Known rows, with every way that one mark hangs from another:
rupi[neda[sofe tafad]]: [-19 -33 -18  14 -24 -16  19  14  35  12  15  18 -24   4 -37 -33 -13  29
 -22 -39  19  13   7 -14  24  -6 -41 -17 -36  11  49  13 -23]
tonit[taseses[gomo[mezab tafad[neda]]]]: [-33 -13 -12  30  -3   4  13 -16   3 -24 -23  -7 -40   6 -18  -7  -7  22
  -6 -10   4  -7   7 -21 -19  -5 -55  -4  -3  22  29  23 -35]
kosi[gomo[mezab taseses[tonit]]]: [ -1 -19 -15   8  14  15  23 -18  -9 -26 -19  -8 -43  -3   6  -5  14  12
  -9   0  -9  -6   8 -20 -27  -1 -52   3  -3  16  20  14 -42]
potol[kosi mezab tuta]: [ 12   2  -9 -17  54  44   4 -20   7  19 -10  14  -8  32   1 -41 -11  -8
 -36 -27 -22  -8 -26  21 -67  14 -30  37 -26  22  25   0 -22]
sivu[rumo]: [ -2 -26 -11   2   7  11  23   5 -19 -13 -23   2 -15   5 -19  -8  -4   6
 -22 -20  22 -11  12  -9  -6  11 -43  -5 -33  18   3   9 -32]
pegas[kipi neda[sofe tafad]]: [-24  -6 -26  22 -30 -21  28  14  48  17  17  20 -22   1 -36 -55 -21  22
 -30 -43  12  33  11  -2  58 -12 -35 -15 -39  31  52   3 -11]
rumo[mezab[potol[kosi[gomo[tafad]] tuta]] sivu]: [ -3 -20 -15  -3  46  17   5   3  -8 -23 -21  -8  -1  18 -30 -13  -5   4
 -34 -22   3 -36 -15  10 -54  -7 -61  21 -19  46  12  23 -15]
tuta[potol[kosi[gomo] mezab]]: [ 12  -9 -15 -16  36  41  11 -24   6  10 -11   5  -9  23   3 -26  -7  -3
 -34 -28 -20 -12 -23  14 -52  20 -34  21 -22  32  12   1 -20]
gomo[kosi tafad]: [-22 -13   3  16 -10  -2  25   9  14   2 -24  -1 -31  20 -10 -21  -7  21
   5   3 -11 -16 -10  10 -16  -5 -27 -16 -25  16  28  21 -16]
gomo[kosi mezab tafad[neda] taseses[tonit]]: [-34   2   7  43  -5 -18  24  11  12 -21 -16 -14 -59  23  16 -26  -6  16
  10  37  -9 -20 -18  -3 -36  -9 -58 -11 -11   0  26  28 -21]
tuta[potol[kosi[gomo[tafad[neda]]] mezab]]: [  3  -4  -8 -11  26  34  14 -22  17  16  -6   1 -15  27   1 -29 -11   0
 -32 -21 -14 -14 -27  16 -50  20 -35  19 -22  28  18   4 -15]
taseses[gomo[kosi mezab[potol[tuta]] tafad[neda]] tonit]: [-18 -11  -3  28  -2   3   5 -15  10 -44 -17 -17 -35  21  -5 -24   2  22
 -22  13  -5 -25   1  -8 -36 -14 -67  -9   8  37  41  26 -26]
gomo[kosi mezab tafad]: [-17  -5   0  19  -2 -15  23  11   9   5 -25  -9 -32  22   0 -25  -8  26
   3  19 -21 -20 -19  10 -30 -17 -43  -7 -16  14  16  24 -25]
tuta[potol[kosi[gomo[mezab taseses]]]]: [  0 -11 -11  -8  31  35  16 -22   5  -4  -9   1 -18  19   4 -17  -1   0
 -26 -23 -22 -11 -21   4 -44  17 -33  10 -21  30  12   0 -22]
sivu[rumo[mezab]]: [  1 -24 -14   9  12   5  16  10 -27 -18 -26  -3 -12   4 -20  -8  -8   4
 -28 -16  19 -17  11  -4 -18   5 -54   1 -28  19  -3  19 -31]
zevot[kipi[pegas]]: [-33   5 -20  11  -4   7  24  -9   7  -5  -9   3 -27  -9 -28 -46  -2  10
 -23 -35  -6  36  19   4  41   6 -24  -5 -35  33  24   1   2]
zevot[kipi[pegas[neda[tafad]]]]: [-35   8 -22  15 -17  -2  26  -1  21  -2   0   7 -26  -7 -30 -55  -7  12
 -28 -38   0  38  18   5  53   1 -25  -9 -37  37  36   0   6]
tuta[potol[kosi[gomo[tafad taseses[tonit]]] mezab]]: [  4  -8 -10  -6  32  40  13 -24   9  -3 -15   4 -22  24  10 -23  -4  -3
 -28 -17 -17 -16 -26  11 -55  20 -39  15 -16  29  16   8 -20]
kosi[gomo[mezab[potol[tuta]] tafad taseses[tonit]]]: [ -4 -12  -6   9  13  17  21 -20   5 -27 -17 -15 -46  10   5  -8  14  17
  -6   4 -12 -20 -10 -14 -37  -3 -52   1  -1  26  25  17 -35]
gutu[rupi[neda]]: [-31 -25 -18  13 -16  -6  19   7  15   3  11  19 -31  -7 -52 -27  -5  12
  -9 -48  13  13  21 -16  25  15 -32  -1 -34  12  26  -3 -26]
turip[rumo[mezab sivu]]: [ -8 -34 -18   6  39   1  19  20 -28 -21 -27  -4  -8   8 -37  -7 -11   3
 -29 -11  32 -29  15  -8 -21  -5 -66   9 -16  26  -4  28 -21]
gomo[mezab[potol] taseses]: [ -9 -12 -19  13  28   5  12   3 -16 -25 -15 -10 -38   4 -10 -12   3   2
  -3  -8 -10  -5 -15 -17 -31  -8 -56   6 -25  16   4   5 -24]
tonit[taseses[gomo]]: [-25 -22 -19  21   5  19  10 -19  -8 -33 -27   2 -32   0 -21  -2  -2  15
 -10 -26   3  -1  18 -24 -13   2 -46  -5  -8  27  28  18 -37]
rupi[neda]: [-24 -29 -14  12  -5  -1  21   0  -1   5   8   9 -24   3 -42 -19  -2  13
 -14 -37   9  12  13 -14   9   1 -35  -8 -38  11  30   1 -22]
sofe[neda[tafad]]: [ -9 -29 -17  11 -18  -4  23  10  38  10   5  13 -23   5 -40 -30  -9  21
 -20 -30  13   6  10  -9  13   1 -37  -1 -35  16  48   8 -20]
gomo[kosi mezab[potol]]: [  0  -5 -14   9  20  -1   9   9  -8 -12 -19 -10 -16  19  -5 -26  -4  12
  -8   0 -29 -17 -17   4 -33 -15 -49   4 -22  28   8  11 -22]
turip[rumo[mezab[potol[kosi[gomo] tuta]] sivu]]: [  3 -25 -15  -2  54  18  14  11 -20 -28 -22  -9   0  17 -28 -10  -7   0
 -37 -14  19 -41   3  -1 -40  -3 -66  18 -11  42   2  24 -19]
tuta[potol]: [ -9 -22 -12  -8  15  24  15 -17  -1   1 -10   7 -19  18 -22 -20  -4   4
 -20 -37  -7  -1 -10  -4 -17  18 -30  -2 -34  25   5  -1 -15]
sivu[rumo[mezab[potol[tuta]]]]: [  6 -20 -13   4  22  13   9   6 -25 -24 -22  -6  -8  13 -22 -12  -7   2
 -32 -22  12 -25   1  -3 -28   6 -55   5 -29  30  -3  15 -27]
zevot[kipi[pegas[neda[sofe]]]]: [-42   6 -20  17 -12  -4  26  -5  20   1   2  11 -24  -7 -30 -58  -8  10
 -27 -41   2  39  16   3  55   1 -25 -11 -38  34  36   1   3]
taseses[gomo[kosi tafad] tonit]: [-21 -26  -6  26 -12  10  12 -13   4 -46 -30  -4 -36   8  -9 -13   6  23
 -16   5   3 -16  17 -10 -19  -9 -53 -20   5  33  45  29 -29]
gomo[kosi mezab[potol] tafad[neda]]: [-21   5   3  23  -5 -18  18  13  19   2 -10 -21 -30  29  -8 -31 -13  21
   1  18 -17 -25 -29  10 -31 -16 -51  -4 -20  20  22  19 -10]
zevot[kipi]: [-25  -6 -19   3   1   8  17 -10   0  -3 -13   0 -27  -7 -29 -30   1  10
 -18 -29  -9  29  14   0  23   6 -25  -6 -34  24  19   1  -7]
mezab[potol[kosi[gomo[taseses]] tuta]]: [  6  -7  -8 -10  39  45   8 -19   6 -20  -6  -2 -15  22 -10 -20   6  -3
 -23 -32 -21 -16 -21   1 -45  10 -32  15 -24  41  29  -4 -16]

Rows:
[ -4  -7  -4   0   3   8  23 -19  17   3  -5 -19 -32  15 -11 -17   3  22
 -13  -3  -9 -18 -11  -5 -28  -4 -45   6  -9  26  27  11 -26] => kosi[gomo[mezab[potol[tuta]] tafad[neda]]]
[-31 -21 -13  25  -2  15  13 -18   0 -30 -29   0 -38   3 -21  -2  -3  20
  -5 -19   5  -6  12 -21 -14  -1 -46  -9  -6  27  32  23 -35] => tonit[taseses[gomo[tafad]]]
[-30 -13   5  35  -5   3  24   9   7 -32 -28   0 -54  17   9 -16   2  13
  14  17  -7 -18  -8  -3 -26   0 -39 -21 -17   9  31  27 -20] => gomo[kosi tafad taseses[tonit]]
[ -7  -9  -5   8  18  25  23 -13   7 -15 -20  -3 -33   9  11 -12   6   6
 -15   1 -14 -12 -12   3 -43   2 -41   9  -6  20  33  14 -30] => potol[kosi[gomo[mezab tafad taseses[tonit]]]]
[ -8 -30 -24   3  36   3   4  14 -24 -27 -25  -7  -3   6 -45  -8  -6   3
 -27 -27  15 -24  -1  -2 -30 -11 -67  14 -27  38   1  23 -12] => rumo[mezab[potol] sivu]
[-13 -23  -5  12  -3  18  29 -17   6 -24 -20  -6 -49   0   0  -2  13  16
  -1  -2   2 -10   6 -16 -18   5 -40  -9  -6  17  33  19 -32] => kosi[gomo[tafad taseses[tonit]]]
[ -6   3   6   0  32  34  18 -27  21  -5  -4  -2 -32  28  14 -27   2   6
 -24  -5 -22 -18 -22   7 -60  12 -35  18  -8  21  39   7 -28] => potol[kosi[gomo[mezab tafad[neda] taseses[tonit]]] tuta]
[  8  -3 -11  -2  32  33  18 -11   9   6 -20   0 -25  11  14 -20  -4  -1
 -21  -4 -12 -14 -18  15 -58   6 -38  25 -13  19  32  14 -27] => potol[kosi[gomo[tafad taseses]] mezab]
[-40   8 -20  16  -9   1  27  -6  11  -2  -1   7 -25  -7 -31 -53  -5   7
 -25 -39  -1  39  18   4  50   3 -23  -7 -38  35  31  -2   5] => zevot[kipi[pegas[neda]]]
[ -6 -23 -20  16  13  19   1 -21 -12 -54 -24  -8 -26   4 -13 -12  10  11
 -33  -8  -1 -10  11 -17 -31 -11 -70   2   7  40  32  18 -32] => taseses[gomo[mezab[potol[kosi]]] tonit]
[ -8 -16  -9   8   5   6  29 -12   5  -9 -18 -13 -46  -1   3  -3   9  21
  -1   6  -8 -13  -3 -12 -27  -5 -44  -1  -7  15  22  17 -37] => kosi[gomo[mezab tafad taseses]]
[-34  -6 -23  23 -15 -15  29   4  29  16  16  19 -20  -1 -39 -52 -16  12
 -25 -44   8  35  11  -4  54  -8 -31 -12 -40  27  42  -1 -13] => pegas[kipi neda[sofe]]
[  7 -16 -11   4  27  18   8   6 -22 -24 -21  -5  -4  15 -17 -13  -8  -2
 -35 -21   9 -27  -4   3 -36   8 -54   9 -28  32   1  14 -26] => sivu[rumo[mezab[potol[kosi tuta]]]]
[  8   7   0  -6  44  44  12 -28  21   8  -7   3 -27  31  19 -36  -5  -3
 -31  -7 -19 -19 -26  17 -75  16 -37  32 -10  21  39   9 -27] => potol[kosi[gomo[tafad[neda] taseses[tonit]]] mezab tuta]
[-11  -7 -11  22  23  -5  17  13 -11 -17 -20  -6 -39  10  13 -19  -3   9
   4  14 -25 -12 -10  -4 -37 -10 -47   0 -23   7   8  14 -31] => gomo[kosi mezab taseses]
[ -1 -25 -22  -1  43  14   6   9 -18 -28 -24  -8   2   7 -33  -7  -5   1
 -34 -24   7 -30  -6   5 -44 -10 -65  20 -20  44   8  23 -15] => rumo[mezab[potol[kosi[gomo]]] sivu]
[ -3 -13  -6 -10  19  36  19 -23  13   2 -10   3 -16  22  -4 -18  -2   5
 -25 -27 -17 -13 -21   9 -37  19 -27   5 -22  33  19   2 -17] => tuta[potol[kosi[gomo[tafad]]]]
[ -2 -22 -18   2  53  23   2   0 -17 -39 -22  -6  -6  15 -23 -11  -1  -3
 -35 -22   3 -33 -10   2 -56  -4 -67  22 -17  44  11  23 -18] => rumo[mezab[potol[kosi[gomo[taseses[tonit]]] tuta]] sivu]
[-29 -24  -2  32 -21   0  13 -11  19 -37 -18  -5 -38  10 -10 -23  -2  25
 -19   5  12 -14  14 -11 -11  -8 -56 -22   3  26  54  31 -25] => taseses[gomo[kosi tafad[neda[sofe]]] tonit]
[-39 -12   4  25 -10  -4  30   5  16  -2  -7  -7 -57   8 -18 -15  -7  10
   9  -2  16  -3  -8 -11 -10   6 -36 -11 -31  -3  31  13 -10] => gomo[tafad[neda] taseses]
[-20  -2 -26  18 -24 -12  29  11  31  11  11  12 -24   1 -38 -45 -15  16
 -26 -39   5  32  17   0  49  -9 -33  -9 -40  34  43  -4  -8] => pegas[kipi neda[tafad]]
[-18 -16  -6  27  11  12  17   5 -10 -39 -24   5 -43  10   9 -17   4   2
   4   3 -12  -8   3 -10 -24   4 -40 -12 -21  10  24  17 -24] => gomo[kosi taseses[tonit]]
[-19 -13  -5  22   2  12   6 -23  10 -42 -14 -14 -35  17 -13 -21   4  17
 -29   2   4 -18   0 -11 -36 -10 -69  -1   8  36  42  21 -24] => taseses[gomo[mezab[potol[kosi tuta]] tafad[neda]] tonit]
[-18 -20  -8  28  -7   0  11 -12   1 -44 -31 -10 -37   9  -2 -16   6  26
 -18  16  -4 -19  11  -9 -29 -18 -64 -14  11  31  36  31 -36] => taseses[gomo[kosi mezab tafad] tonit]
[-25 -11 -14  30   5   9   8 -11   0 -35 -30  -8 -33  11  -9  -7  -4  22
  -4  -5 -10 -18   0 -15 -29 -10 -54  -7  -1  34  27  25 -36] => tonit[taseses[gomo[kosi mezab[potol] tafad]]]
[-28   6   6  29  16   6  14  -6  15 -25  -6 -15 -52  29   3 -26  -1   5
  -5  13  -6 -19 -34  -6 -50  -1 -62   6 -13  14  28  16 -13] => gomo[mezab[potol[kosi tuta]] tafad[neda] taseses[tonit]]
[ 22   2 -10 -22  53  50   8 -30  11  17  -9   8  -9  28  11 -35  -4  -3
 -39 -23 -27 -15 -21  20 -72  15 -30  38 -15  28  31   2 -31] => potol[kosi[gomo] mezab tuta]
[-21 -20  -1  17 -11   8  30 -15  21 -15  -8  -6 -51   2  -2 -11   5  18
  -4  -1  10  -8   3 -17 -10   5 -43 -11  -7  10  42  22 -28] => kosi[gomo[tafad[neda[sofe]] taseses[tonit]]]
[  3 -18  -9  15  17  16  14   6 -20 -39 -28 -11 -18   8  -6  -4  -2   1
 -28  -5  13 -31  -1  -2 -35   5 -62   2 -17  31   7  24 -29] => sivu[rumo[mezab[potol[kosi[gomo[tafad taseses[tonit]]]]]]]
[-34 -13  -8  31  -6   8  13 -12   7 -27 -24  -4 -37  10 -14  -9  -9  21
  -3  -9   0 -11   9 -15 -17  -1 -45 -11  -6  25  36  25 -31] => tonit[taseses[gomo[kosi tafad[neda]]]]
[-17 -13 -10  14   1   1  11 -10  12 -17 -11 -19 -27   7 -23 -16  -4  20
 -24  -3   4 -15  -3  -5 -28 -15 -57   1  -6  33  36  14 -20] => taseses[gomo[mezab[potol[kosi]] tafad[neda]]]
[-29   5   5  42   1 -13  17  12  12 -32 -14 -20 -53  27  11 -26  -4  12
   9  32 -13 -27 -27  -3 -40 -11 -64  -9 -12  13  25  26 -13] => gomo[kosi mezab[potol] tafad[neda] taseses[tonit]]
[  1 -14 -10 -13  25  39  16 -24   7   0  -9   5 -12  20  -5 -19  -2   1
 -29 -32 -18  -9 -17   6 -36  21 -27   8 -24  33  17  -1 -18] => tuta[potol[kosi[gomo]]]
[-24 -19 -16  25   6  17   9 -14  -6 -34 -29   1 -30   4 -12  -6  -4  16
  -7 -18  -6  -7  15 -18 -19  -1 -44  -7  -7  29  30  20 -37] => tonit[taseses[gomo[kosi]]]
[-24 -16  -4  32 -12  -5  12 -11   8 -38 -22 -14 -40  12  -4 -20   1  25
 -18  19   1 -18  11  -9 -26 -15 -66 -12   9  26  41  30 -30] => taseses[gomo[kosi mezab tafad[neda]] tonit]
[-20 -26 -12  23  -7   4  12 -19  -2 -42 -28  -9 -41   3 -14 -10   9  23
 -21   4   9 -10  14 -18 -21 -14 -67 -10  10  28  34  27 -36] => taseses[gomo[mezab tafad] tonit]
[-30 -17 -11  29  -2  12  12 -12   3 -31 -30  -1 -35   8 -12  -6  -5  21
  -2 -11  -4 -12   9 -15 -20  -3 -44 -12  -5  29  33  25 -35] => tonit[taseses[gomo[kosi tafad]]]
[  6 -13 -16  -2  26  20  18 -19  -4 -19 -11 -13 -34   3   1  -8  11  11
 -11 -10 -17 -13  -5 -15 -36  -1 -46   9 -11  26  17   5 -36] => kosi[gomo[mezab[potol[tuta]] taseses]]
